In the rows, 128 means zero.
Known rows, with every way that one mark hangs from another:
(q_832 q_226): [141 159 142 125 146 113 107 119 118 121 133 141 121 140 138 104 115 106
 111 104 143 151 113  93]
(q_832 (q_226 q_981)): [148 168 139 130 132 120 106  89 100 114 144 136 135 139 134  99 123 107
 103  87 156 175 123  76]
(q_832 (q_226 (q_981 q_604))): [158 192 120 123 115 108 100  90  96 118 144 159 128 133 115  87 121 118
 114  94 153 160 133  64]
(q_981 q_326 q_528 q_604 q_908): [186 199 107  84 126  92 104  98 149 127 117 138  95  91  90 134 122 131
 125 133 155 142 136  96]
(q_832 (q_226 (q_981 q_528 q_908))): [166 217 118 118 120 119  85  70 122 126 144 124 111 121 125 117 113 104
 105 100 166 169 120  74]
(q_239 q_219): [116 163 130 132 171 105 114 134 103 107 141 144 113 136 136 125 120  96
 119 103 145 140 134 144]
(q_981 q_326 q_528 q_604): [179 195 120  87 132  93 114 104 116 121 119 145 113 105  96 134 124 133
 128 132 144 147 150 100]
(q_809 q_528): [122 131 141 114 139 127 118 125  90 123 120 157 123 111 123 102 134 100
 125  89 151 154 123 140]
(q_239 (q_219 (q_216 (q_981 q_326 (q_528 (q_809 q_885)) q_908)))): [124 176  82  56 189  73  51 105 133 112  77 120  75  90 135 117  95 111
 132 110 197 152 125 136]
(q_226 q_832 (q_981 q_326 (q_528 q_809) q_604 q_908)): [187 199  91  84  87  79  89  63 112  93 102 134 113  69 103 113 122 131
 119 102 169 139 127  50]
(q_239 (q_219 (q_216 (q_981 q_326 (q_528 q_809) q_604 q_908)))): [141 210  84  66 168  67  35  96 139 102  85 140  71  94 120 124 125 122
 119 128 180 143 143 112]
(q_326 (q_981 q_528)): [167 187 117 123 127 116 128 106 115  95 169 134 130 109 116 131 129 107
 136 139 144 137 132 107]
(q_885 (q_809 (q_528 (q_981 q_908)))): [110 131 129 103 133 124 119  83 133 100  89 167 116  89 118 111 140  92
 112  71 168 161 123 130]
(q_809 (q_528 (q_981 q_326 q_604 q_908)) q_885): [147 142  97  75 135  97 109 107 129 144  70 187 107  78  79  81 128 120
 157  87 174 134 137 132]
(q_520 q_885): [134 122 129 123 148 108 121 121  97  88 129 130 121 122 133 136 123 117
 154 115 139 150 105 143]
(q_226 q_832 (q_981 q_326 q_528 q_908)): [189 181 112 102 113 103 124  73 120 112 132 117 130  86 109 135 109 123
 113  89 186 171 120  70]
(q_981 q_326 (q_528 q_809) q_604 q_908): [176 192 102  78 115  80  71  90 146 104  83 137  89  83 102 118 128 127
 131 135 141 125 133  90]
(q_326 (q_981 q_604 q_908)): [186 170  89 125 114  93 123 113 145  96 158 155 106 100  92  99 135 115
 146 133 150 120 115  94]
(q_219 (q_216 (q_981 q_326 q_528 q_604 q_908)) q_239): [168 170 109  47 156  93  68  76 158 101 113 133  85 104 103 143 125 139
 124 115 204 172 121 108]
(q_832 (q_226 (q_981 q_326))): [173 164 135 118 137 111 110  90 118 130 120 132 134 134 124 103 118 120
 106  91 157 188 124  62]
(q_528 q_809): [126 128 136 111 136 110  97 118 104  74 106 135 128 118 144 105 130 111
 127 116 124 133 119 116]
(q_216 (q_981 q_908)): [158 145 121 111 156 116 112 113 131 100 127 125 114  93 128 122 108 117
 123 110 178 183 114 124]
(q_809 (q_528 (q_981 q_326)) q_885): [123 115 126  84 155 117 127 116 104 137  71 173 134  97 106  93 129 114
 153  78 171 155 141 143]

Rows:
[121 162 116  82 134  99  93 111  90  96 101 132 116  99 137 108 103 109
 146 119 149 119 128 132]
(q_981 (q_528 (q_809 q_885)))
[177 211 102 112 109 101 124 102 108  98 169 152 119 103  98 124 134 115
 141 147 145 122 142  94]
(q_326 (q_981 q_528 q_604))
[117 108 146  76 174 121  95 103 115  71 137 137 124 139 144 129 125 122
 121  90 193 182 112 135]
(q_219 (q_216 q_981) q_239)
[163 189 116  78 120  86  85  99 115 100  87 141 106  95 111 120 131 132
 130 141 131 126 146  88]
(q_981 q_326 (q_528 q_809) q_604)
[165 204  91  99  80  89  87  61  90  82 126 142 115  73 116 109 127 121
 123 101 165 129 126  64]
(q_226 q_832 (q_981 (q_528 q_809) q_604 q_908))
[170 181 130  89 159 112 110 101 117 116 114 118 122  86 119 149 111 130
 117 132 172 194 147 111]
(q_216 (q_981 q_326 q_528))
[135 152 124  68 164 117  73  80 139  87 140 123  97 112 135 154 119 120
 122 103 204 176 108 133]
(q_219 (q_216 (q_981 q_528 q_908)) q_239)
[138 169 105  85 192  84  88 120 118 111 113 151 104 125 119 122 121 128
 116 106 183 170 147 124]
(q_239 (q_219 (q_216 (q_981 q_326 q_604))))
[176 209  82 102  98  85  82  90 137  80 135 145  92  85 101 109 139 109
 148 151 140  99 128  84]
(q_326 (q_981 (q_528 q_809) q_604 q_908))
[167 154 113  93 140  95 114 100 152 105  91 167 122 102  89 116 140 133
 140 112 151 143 138 101]
(q_528 (q_981 q_326 q_604 q_908))
[ 95 115 131 107 141 121 119  85  94  86  90 168 129  97 130 127 142  97
 136  81 153 158 120 149]
(q_520 (q_885 (q_809 (q_528 q_981))))
[169 200  69  89 101  74  86 100 128  90 124 149  89  75  95  86 115 111
 167 145 158  92 119  98]
(q_326 (q_981 (q_528 (q_809 q_885)) q_604 q_908))
[124 151 140  70 166 121  83  85 110  79 140 126 117 124 141 152 123 120
 118 106 193 177 122 134]
(q_219 (q_216 (q_981 q_528)) q_239)
[155 196  77  80  87  76  90  68  82  93 116 144 111  66 108  87  99 120
 144  94 182 119 120  81]
(q_226 q_832 (q_981 (q_528 (q_809 q_885)) q_604 q_908))
[129 159 113 102 124 119 104  95 118 120 100 193 116  91  96  99 155 112
 142  89 155 136 137 129]
(q_809 (q_528 (q_981 q_604 q_908)))
[177 241 102 111 104 101  78  65 119 129 147 143 102 110 105 106 119 111
 111 109 164 151 129  66]
(q_832 (q_226 (q_981 q_528 q_604 q_908)))
[175 192  80  56 135  70  71  97 130 115  72 133  83  56  99 104  96 134
 147 133 184 147 132 109]
(q_216 (q_981 q_326 (q_528 (q_809 q_885)) q_604 q_908))
[ 94 127 142 101 136 133 131  89 106  93  95 172 138  98 127 113 144  94
 106  71 158 160 141 131]
(q_885 (q_809 (q_528 q_981)))
[115 155 131 102 127 124 116 104  87 112 103 200 135 105 106  99 157 113
 141  92 145 134 153 132]
(q_809 (q_528 (q_981 q_604)))
[144 149 111  81 125  99 113  78 153 118  67 182 105  81  89 108 143 113
 116  86 170 153 140 106]
(q_885 (q_809 (q_528 (q_981 q_326 q_604 q_908))))
[116 155 111  95 114 108 113  80 132  98  92 188 110  81  99 105 145 101
 115  80 168 143 134 117]
(q_885 (q_809 (q_528 (q_981 q_604 q_908))))
[158 150 109  86 132  87  82  94 152  86  61 163 114  93 105 100 146 131
 144 117 134 122 139  96]
(q_528 q_809 (q_981 q_326 q_604 q_908))
[179 190 103 121 123 111 116 101 144 100 164 129 109  97 104 130 127 101
 137 138 154 135 118 106]
(q_326 (q_981 q_528 q_908))
[150 140 119  48 159  98  47  71 158  77  85 112  90  99 133 140 126 127
 119 111 189 169 107 113]
(q_219 (q_216 (q_981 q_326 (q_528 q_809) q_908)) q_239)
[135 169 104  52 136  89  36  68 133  66 108 135  85 100 126 127 133 125
 125 118 184 142 116 115]
(q_219 (q_216 (q_981 (q_528 q_809) q_604 q_908)) q_239)
[189 202 111  94 101  93 129  72  84 112 136 141 140  91 100 125 122 137
 118  99 177 162 146  61]
(q_226 q_832 (q_981 q_326 q_528 q_604))
[182 188 120 111 119  97 104  87 115 131 119 147 126 134 107  93 120 127
 109 100 155 170 138  50]
(q_832 (q_226 (q_981 q_326 q_604)))
